Known rows, with every step that occurs
fizi/lova/porav/rolat: [-18  -1  10  -2  29   6 -20  -5  -6   3 -13 -27   4 -23 -30  19 -16 -37
  -2  -4  -5   8 -16   4  -5  -2  -9 -13   6   6  14  14  12 -18  11  16
 -11   1  15]
zega/sibe/lova/porav/rolat: [ -6 -14  26   6 -20  11 -30   1   9 -11 -21 -33   0 -45 -21  19   1  11
  10  -4 -14  23 -17  13   6  14  -8 -12  16  28  -6  21  10  -1  17  -3
  -4 -15  10]
vemesem/rolat/porav: [ -6  12  23  11   3   6   3  19 -10  14   4   4   5 -13   4 -13   4 -12
 -26   7  -2  -3 -18 -14  -7  18 -15 -14 -11   3  -3 -22  20 -27   7   4
  -6   3 -22]
maro/tero: [-15   8 -29  -7   8  -9  -1  21 -22   8 -21   3  27 -18  -3 -16 -25  -6
  -9  22  12   2 -19 -21 -14  32   4   2  -5 -12  18   3  19  -9  26  21
 -21   8  -7]
porav/tiluvuf/zega/sibe/lova/fizi: [-27  -5 -26  -6  10  -3   5  -5  -2 -11 -14 -17  -9 -30   3  13 -13  37
  33  19   9  27   2  -9  -8  19   7 -22  15  46 -58 -22  -7  11 -19 -22
 -12  -7  -3]
davu/fozi/pivot/rolat/vemesem: [ -1  -2 -10 -12  28 -17  11  -9  -9   3 -19  23  24  12   0 -21   1 -10
   0  17   2  -1 -10 -31 -14  16 -11  -9  -4  14  37  15   7 -25  -2  14
 -21   8 -15]
vemesem/rolat/porav/tiluvuf/zega/sibe: [ -5   9   9  26   6  -1   6  16   6  18   7  -5 -13 -20   4 -11  13  -7
 -20  13 -20  17 -18 -14 -21  -5 -16 -32  -3  24 -36 -46   2 -10 -22 -38
 -14  -2 -13]
porav/rolat: [-11  14 -14  10  18  -3 -21  25 -18  -4 -15  -5   5 -23 -19   3   1   4
  -6   4   3  -4 -16  -6   0   8  -6 -10  -8  12  16   7  11  -4  17  22
  -7  -9   1]
tiluvuf/zega: [-30  22 -41  10  11 -27  -4  11  -3  -2 -15   6   9 -20   6  -9 -16 -21
   8  24  11   8   7 -17  -2   4  -1 -10  -4  -1   8 -12   2  -5 -12  16
  -8 -11   2]
davu/fozi/pivot/rolat: [ -1  19 -15  -3  31 -25   4 -10 -17   2 -23  12  30  -7  -9 -10   9   3
  -5  22   0  -2 -10 -21  -7   6  -7   2   1  20  35  21   2 -23  -1  23
 -14 -10  -7]
fozi/pivot/rolat/porav/tiluvuf: [  2  16  19  19  17  -7  15  -9 -13  17 -16  14   5  10  -2   4   3  -7
 -19  11 -10  -2 -34 -34 -29  16 -10  -4   5  13 -10 -22  -3 -27 -11 -17
 -33   2 -21]
sibe/lova/porav/rolat/pivot: [-21   9  34   2  11   2 -10 -11   2   7 -23 -15  -8 -30 -17  27 -10   7
  -9 -21  -1  19 -10   2   4  26  -9  -7  17  18 -21  35  10 -17  12  19
 -16 -24  -5]
pivot/fozi/davu/folezam: [-31 -12 -30  -5  34 -37  12  15 -21   6   6  -5  -3  -9  11  -3   8  -8
  25  16   3 -23 -18 -36 -23  16  11   6 -10  15 -14  15  34  16  -9  22
 -16  -6   5]
porav/lova/sibe: [-14   8 -20  24 -11  18 -14  23  -9 -12 -23  -9   2 -38 -11  23 -19 -15
  29   6   3   6 -40 -17 -16   8   3  -4  14   7 -12  19  21   6  15  17
 -10   8  -7]
zega/sibe/lova/fizi: [-20 -20 -18 -21  -8  14 -16   2 -10 -18 -22 -10   9 -36  -5  19 -20  31
  34  16  16  16  -8  -1   5  42   8  -8  13  32 -34   3   5   6   5  13
   0  -5  -6]
davu/fozi/pivot/rolat/porav/lova: [  7  -7  10  -6  10 -28  21 -19  -7  -5 -16   1  10  -2 -11  -3  28   9
 -10  13 -19  18 -31 -22 -30   3 -24   5  11  16  -8  21   7 -25   1 -14
 -14   9 -18]
sibe/lova/porav/rolat: [-15   3  31  10   0   1 -12  -2   3  -7 -18 -32   3 -32 -16  14  -3  11
   3  -8  -5  17  -8   4   8  15  -7  -8   8  22   2  18  14 -14  20   4
 -10 -12   6]
fozi/pivot/rolat/vemesem/tero/maro: [ -4  12   7   6  13  12  10 -22   8 -12 -18  36  14  17   2 -28 -39 -22
   4  13  21 -33 -31 -23 -15  26  11 -18  12 -15  48  18 -10 -27  -5  32
 -37 -10  -5]
lova/fizi: [-23   1 -26 -27  17   4 -14  12 -21 -10  -8  -2   5 -20  -8   2 -16  13
  14  25  26   6   0 -12  -1  35   6  -9 -10  13 -16 -12  13  -3  10  26
 -11   0 -10]
fozi/pivot/rolat/vemesem: [ -4   8 -10   6  12   3   8  -9  -8  -1 -31  35  26  17  -3 -13 -22 -23
   3  16   8 -12 -25 -32 -15  26  -3  -6   7  -7  39   4   6 -24  -2  23
 -22   7 -16]
lova/porav/tiluvuf/maro/tero: [ -8   3   8  -6  30  -1   2  12  -3  28  12 -16   3 -25  -9 -14 -21  11
 -17  14  10  12 -12 -11 -32  31   6  -7   1   1  -9 -34  28 -15  34 -31
 -44  26  11]
lova/porav/tiluvuf: [-14   5  18   3  30  10 -26  -2  -4  12   3 -18  -7 -18   3   5 -10 -23
  -9   7   1  16  -8 -15 -14  17   0 -14  -6  18  -4 -13  13  -8   9 -11
 -29   6   5]
tiluvuf/porav/rolat/vemesem/tero/maro: [ -4   7   9  14   3  19  -5  23  25 -17  21  -7 -21   2 -24 -25  -8  -2
   9  -1  14  -7 -12  -7  -9   2  -8 -38  -7  -8   9  13  10  -7   8  19
 -26  -9   0]
zega/tiluvuf/maro/tero: [-10  15 -36  -3  32  -6   0  19 -30  28   6  14  23 -14  -9 -18 -33  16
 -38  12  25  -8 -30 -11 -21  36   5   4 -27  -8  12 -19  29 -17  44   0
 -38  23   7]
rolat/pivot: [-25  16 -22  -3  26  -2 -20   4 -18  16 -19  23   0 -15   1  16 -24 -23
 -12   0  15   0 -13 -17  -9  31  -2  -5   0  -3 -11  16   7  -8   4  40
 -14 -10 -10]
lova/porav/tiluvuf/zega: [-23  18   2  10  26 -14 -10  -6   7  10   0 -18 -11 -19   3  -6  -9 -27
   0  17  -3  26   8 -16 -13   0  -2 -20  -4  14 -11 -26   3  -9 -14 -20
 -29  -5   7]
pivot/fozi: [-28  -4 -39  -2  22 -13  -7   6  -4   6  -2   3   5 -12  18 -19  -5 -15
  19  11  -1   6  -9 -11  -6  11  11   6 -10   6   5  17   9  -2   8  20
 -13   1  17]
zega/sibe/lova: [-16 -12 -19   9 -12   7 -25   2  -7  -7 -29  -5  12 -36   9  16 -19   2
  20   3   4  10 -21  -3   1  28   3  -6  17  17  -7  16   6   5   8  10
   3  -4   5]
tero/maro: [-18  12 -13  17  13   9 -28  16  -4   7  -9   9  -5 -14  13   4 -34  -9
  13   9  27 -10 -19  -4  -4  28   9 -10  -9  -3  28 -11   1   2   7  22
 -18  -4  16]
davu/fozi: [-15   2 -26 -15  32 -21 -19  15 -19   6  -5  -9  10 -25   6 -10   6  -6
  -1  15   6  10   4 -11  -1  12  -4 -10 -16  21  15  14  14  -6   8  13
  -6   0   1]
fozi/davu: [-19   2 -17  -4  14 -19 -14  17 -19  -1  -9   8   2 -14  -8   7  -7 -14
   6  13  19 -19 -13 -25  -7  20  -8   3 -16   1  21  -4  19  -2   7  16
  -8  -9   4]
rolat/porav/tiluvuf/zega: [-22  12 -11  18  17 -26  11  12  -3  20   2  -5 -20  -9  15  -4   5 -19
  -7  15  -5  20  -3 -28 -23   1  -9 -21  -9  13 -38 -43  -2  -9 -22 -33
 -24   0 -11]
fizi/lova/porav: [-25  -7  -2  -9  28   3 -23 -18  -5   7 -12 -15  10 -18  -7  15 -33 -60
   4   6   2  11 -10  -4  -8  13   0  -6   7  -6  11   8  13 -18   5  18
 -11   7  15]
fozi/pivot: [-18  27 -24  11  16 -17 -21   4 -26  -2 -26  10  29  -7 -10  -5 -18 -31
  -8  12  24  -1 -19 -15   5  21  -5   3   0   0  20   5  10 -18   6  36
 -20  -2 -10]
pivot/rolat/porav: [ -3  -1   8   2  -7  -1  10   5  -2  13 -15  17  -2  -8  10   4  -1  -2
  -2  18 -14  -3 -18 -29 -24  19  -4  -4   0  -3   0 -15   1 -19  -2  -3
  -8  -5 -11]

Rows
[-32   4 -36 -10  35 -12  -2  -1  -5  21  -6  21  -7  -7  14  -4 -14 -20
   5  -2  -1   6 -13 -13 -12  23   7   7  -5   2 -21  29   4  -7   1  33
 -20 -10   7] | rolat/pivot/fozi
[ -9  36  -9  15  27   7 -19  11 -13  16  11   7 -15   0 -42  19   4   8
 -45 -13   4  12 -23  -9 -10   4 -28  -8 -25  14 -30  20  18 -11  20  25
 -29 -17 -13] | zega/tiluvuf/porav/rolat/pivot
[  8   6  12  12 -16 -11  25   1  -2  -2 -22  -5   5 -24 -20  11  23   3
  12  11 -23  15 -40 -24 -26   0 -16  -1  19  26 -21  23  10 -21  -3  -9
 -19   4 -25] | davu/fozi/pivot/rolat/porav/lova/sibe
[-21   2 -26  24   7 -12  -3  -3   2  -1 -23 -12  -2 -30  14  12 -14   6
  21   6  -2  21 -10 -13 -12   3   2 -18  17  34 -26  -9  -9   9 -19 -24
 -10  -7   5] | porav/tiluvuf/zega/sibe/lova
[-28 -11 -32  -7  22 -31   2  11  -7   3   5   6  -5  -6   4 -12   4  -9
  24  13   3 -12 -11 -21 -11  13   2  13 -21   6   9  10  17  -1   5   9
 -14  -6  22] | pivot/fozi/davu
[-12  -4 -20 -15   4  10  -3   8   1 -33   8 -19  -7 -11 -31   7   2  29
  28  21  16  33  -6  -9 -18  15 -16  -5  -2   7 -49   6  26   5  17   8
  -6  18 -15] | tiluvuf/porav/lova/fizi
[ -8  31   2  28  15 -31  33 -13  -1  15 -16  15   0   9   0  -7   6  -8
 -12  20 -13   8 -16 -36 -28  -2 -13 -10  11  13 -17 -35 -14 -26 -33 -25
 -32  -9 -19] | fozi/pivot/rolat/porav/tiluvuf/zega
[ -6  17 -15  34 -27  21 -11  28  10 -16  -4 -18  -8 -32 -29  18  -5  -9
  35   6  -2  22 -28 -19 -17  -6 -13  -8  14   0 -34  19  30   7  13  13
  -8  11 -14] | tiluvuf/porav/lova/sibe
[-26  12 -35  18  10  18 -13  14 -17  12 -29  -4  11 -33 -10  30 -41 -54
  30   3   6 -10 -29 -15  -5   6  11 -10  16   3   4  13  11  -8  -4  35
  -7   5   3] | fizi/lova/sibe
[-32  -9  -3 -16  47  -6  -1 -23   6  24  -2 -12 -13 -12 -21  15 -10 -36
   4 -18 -19  16 -18   7 -13  -1  -2   1  10   8 -20  44   5 -17   2  25
 -23  -8  24] | fizi/lova/porav/rolat/pivot/fozi
[ -9   8 -25   4  40  -6   9  27 -20  28   6   0   8 -21  -1 -13 -22  21
 -13  13  17  -6 -22 -19 -35  28   7  -8  -5  -1  -5 -34  23  -7  30 -19
 -37  29   5] | porav/tiluvuf/maro/tero
[-10   4  12   5  38   5 -21   6   1  20  20 -13 -13 -26  -2   2 -12  -4
  -5   4  10   8  -4  -4 -23  19   2 -15  -2  10 -14 -36  21 -12  20 -27
 -30  18  19] | lova/porav/tiluvuf/maro
[  6   7  18   1  35 -25  19 -10 -14  22  -6   3   3   4   2  -6  28   5
 -22  13 -16   8 -19 -31 -26   7 -16  -8  -2  34 -11 -10  -1 -28 -10 -26
 -31   2 -18] | davu/fozi/pivot/rolat/porav/tiluvuf
[  2   7  10  -6  11 -32  16  -7 -10  12 -13  10  15  -4  -3 -12  23   0
 -13  20 -15   9 -12 -24 -14  12 -16  -1  -3  16   7   2   2 -32  -7  -2
 -17  -5 -17] | davu/fozi/pivot/rolat/porav
[  3  14  14  31 -33   8  21   1  -2  -6 -33  10   5 -19 -22  21  -1  -9
  14   9 -14   3 -55 -27 -27   8  -9   3  30   4 -22  11   7 -21  -2   1
 -20   3 -28] | fozi/pivot/rolat/porav/lova/sibe
[ -2  -4  24  12   0  10  10   8  -6  -5   2  -7   2 -11  -2  -5   8  -2
 -20   0  -8   8 -37  -8 -23  11 -23  -9  -2   0 -19  -3  24 -18  15 -11
  -4  18 -21] | vemesem/rolat/porav/lova
[-10   8  20   2   8   2 -28  14  -2  -2  -8 -23  -3 -30 -24   3   4  -9
  -9   5  -5  14  -7   1   3   8  -9 -12  -7  11  15   6  17 -11  19  10
 -15 -11   7] | lova/porav/rolat
[  1 -17  12   5  -7   4  14  -7   2  -6 -15  10  -6  -7   4  11   5   8
   4  12 -18   8 -37 -25 -40  11 -12   1  11  -5 -15   6   4 -12   7 -15
  -5  12 -10] | pivot/rolat/porav/lova
[-11  -5 -11   1  16   8 -10  28 -11   0 -12   3   3  -5  -9  -8  -7 -11
   2   2   6  -3 -16 -15  -7  17 -12 -23 -12   6  20   1  16  -5  12  14
 -15  10  -6] | porav/rolat/vemesem
[-10   3  22  35  -6  -3  21   2   9  10  -4 -13  -8 -23  14  -1   8  12
  -6  -1 -20  18 -18 -11 -14   2 -14 -29  12  36 -49 -32   2 -13 -21 -43
  -8  -5 -14] | vemesem/rolat/porav/tiluvuf/zega/sibe/lova
[  0  11  26  31 -25  28  11  28  -1   0  -7 -11  -6 -32 -12  10   3  -8
   0  -2 -12   5 -47 -14 -17   7 -14 -16   9   9 -30  -2  29 -16  12  -4
  -9  12 -29] | vemesem/rolat/porav/lova/sibe
[-26  24 -33  19  35 -20  -2   9  -9  10  -8  -3  -4 -12  10  -5 -11 -15
   2  16   6   9  -1 -24 -15  -3   2 -19  -5  15  -9 -24  -1  -1 -16  -7
 -21  -2   2] | porav/tiluvuf/zega
[-24   3   5 -12  25  -7  -7  -4  11  18   3  -9 -19 -18 -14  -1   7  -8
  -4  -9 -17  21 -10   6  -7  10  -2   1  -4  13 -21  35   9 -13  13  19
 -26 -20  14] | lova/porav/rolat/pivot/fozi
[ -2  14  10  12  -5 -13  12 -10 -11   8 -24  22  16   2  -6  -2   0 -15
 -14  18  -6  -4 -25 -26 -17  20 -12   3   8  -4   8  -8  -1 -31  -5   8
 -18  -8 -19] | fozi/pivot/rolat/porav
[-31  -5 -35 -13 -12 -12   1  -2   2 -21 -23 -10   4 -37  -2   9 -18  31
  42  26  12  26   8  -1   6  26   6 -15  15  28 -40  -8  -5   6 -16   2
   2 -16  -4] | tiluvuf/zega/sibe/lova/fizi
[  1 -15   9 -39  12 -21  30 -19 -12 -17  -7  -5   3  -3 -21  -2  29  42
   5  27  -5  24 -19 -18 -25  20 -19   2   5  29 -38  10   8 -23   0 -14
 -17  10 -29] | davu/fozi/pivot/rolat/porav/lova/fizi
[-16   1  -5   7   7  -6 -26  -2  12   6   0 -20 -15 -31  -1   1  -4 -25
   5  20 -13  32  -1  -6 -16  -2  -2 -22   6  22 -22 -24  -2   4 -16 -26
 -24  -8  13] | lova/porav/tiluvuf/zega/sibe
[-30  -5  -3  -1  -4 -22  10 -20  35   6 -11 -17 -22 -36  -9   5   6  11
  24 -10 -31  41  -3  15  -3  -1  -3  -5  24  28 -48  36  -8  -2 -14  -1
 -16 -35  19] | tiluvuf/zega/sibe/lova/porav/rolat/pivot/fozi
[-17  16 -13   4  34 -20   7  10  -2  20  32   7 -30  13 -40   5  24  18
 -22 -17  -7   0 -25 -17 -17  -5 -27  12 -40  19 -34  29  24  -5  13   9
 -37 -23   8] | zega/tiluvuf/porav/rolat/pivot/fozi/davu
[ -5 -10  -9   0  12  15   4   3   1   3 -20  30  10   6  13  -8 -22 -13
  12  17   0 -11 -15 -34 -23  24   2 -14  -2  -7  33  -1   6 -12   2  14
 -10  10  -6] | pivot/rolat/vemesem
[ -5   2  -4  15   2   9 -10  34   9  -8   7  -6  -7   2 -27 -10   9  -3
   9   2  -1  13  -5 -17 -10   1 -25 -26 -15  -1   1   0  25  -4  12   9
 -11  10 -11] | tiluvuf/porav/rolat/vemesem
[ -7  23  -8  22   4  -2 -17  33   1  -7   4 -16  -4 -17 -34   0  15  11
   2   7   0  14  -5  -9  -4  -9 -23 -13 -11   5  -4   7  22  -2  17  20
  -7  -8  -4] | tiluvuf/porav/rolat
[ -8  -7  38  -8   9  25 -17   1  23 -10   8 -14 -20 -10 -10 -24 -20 -21
  -1  -3   9  -7 -13   5  -4  19   4 -36  -5  -1  26  13   7 -15  14  10
 -35 -14  10] | lova/porav/rolat/vemesem/tero/maro
[ -6 -11  23 -19   3  17  17   9 -10 -17  10 -12  -4 -13 -15  -2   8  29
  -6  13   6  14 -26  -5 -19  27 -18 -13  -7  15 -46 -15  25 -17  15  -9
  -7  18 -31] | vemesem/rolat/porav/lova/fizi
[ -7  -8   7  27 -18  -9  25 -14  18   9 -19   0 -15 -20  19  16   4  22
  17  13 -31  18 -19 -27 -32   2  -4 -18  25  31 -43 -23 -20  -4 -32 -50
  -9 -11  -5] | pivot/rolat/porav/tiluvuf/zega/sibe/lova
[  1  -1  18  13  16   8  11   1  -5  22  -5  10 -14  -2  13   9   5   4
 -11  12 -18  -2 -25 -37 -38  14  -4 -12  -2  15 -17 -27  -2 -15  -5 -27
 -20   4  -9] | pivot/rolat/porav/tiluvuf
[-11   2 -20 -14  20  17 -10  -1 -12 -24  21 -13  -7   1 -36   9  -2  30
  -5  13  18  31 -22  -9 -19  17 -18   0 -23  18 -50   6  29   0  25  -1
 -23  17 -14] | zega/tiluvuf/porav/lova/fizi
[-17 -21  13 -12  29  15 -12  -5   2   5 -10 -17   0  -5 -22   8 -22 -49
   3  -8  -5   9 -16  -4 -10   9 -12 -24   3  -2  17  10  15 -18   8   7
 -14  17   9] | fizi/lova/porav/rolat/vemesem
[ -5  26 -18  36 -11  27 -17  18  -3  -8   4 -11  -8 -19 -34  21 -12  -8
   3  -1   1  19 -42 -18 -19  -6 -14  -2 -10  12 -31  19  32   1  22   6
 -25  10 -12] | zega/tiluvuf/porav/lova/sibe
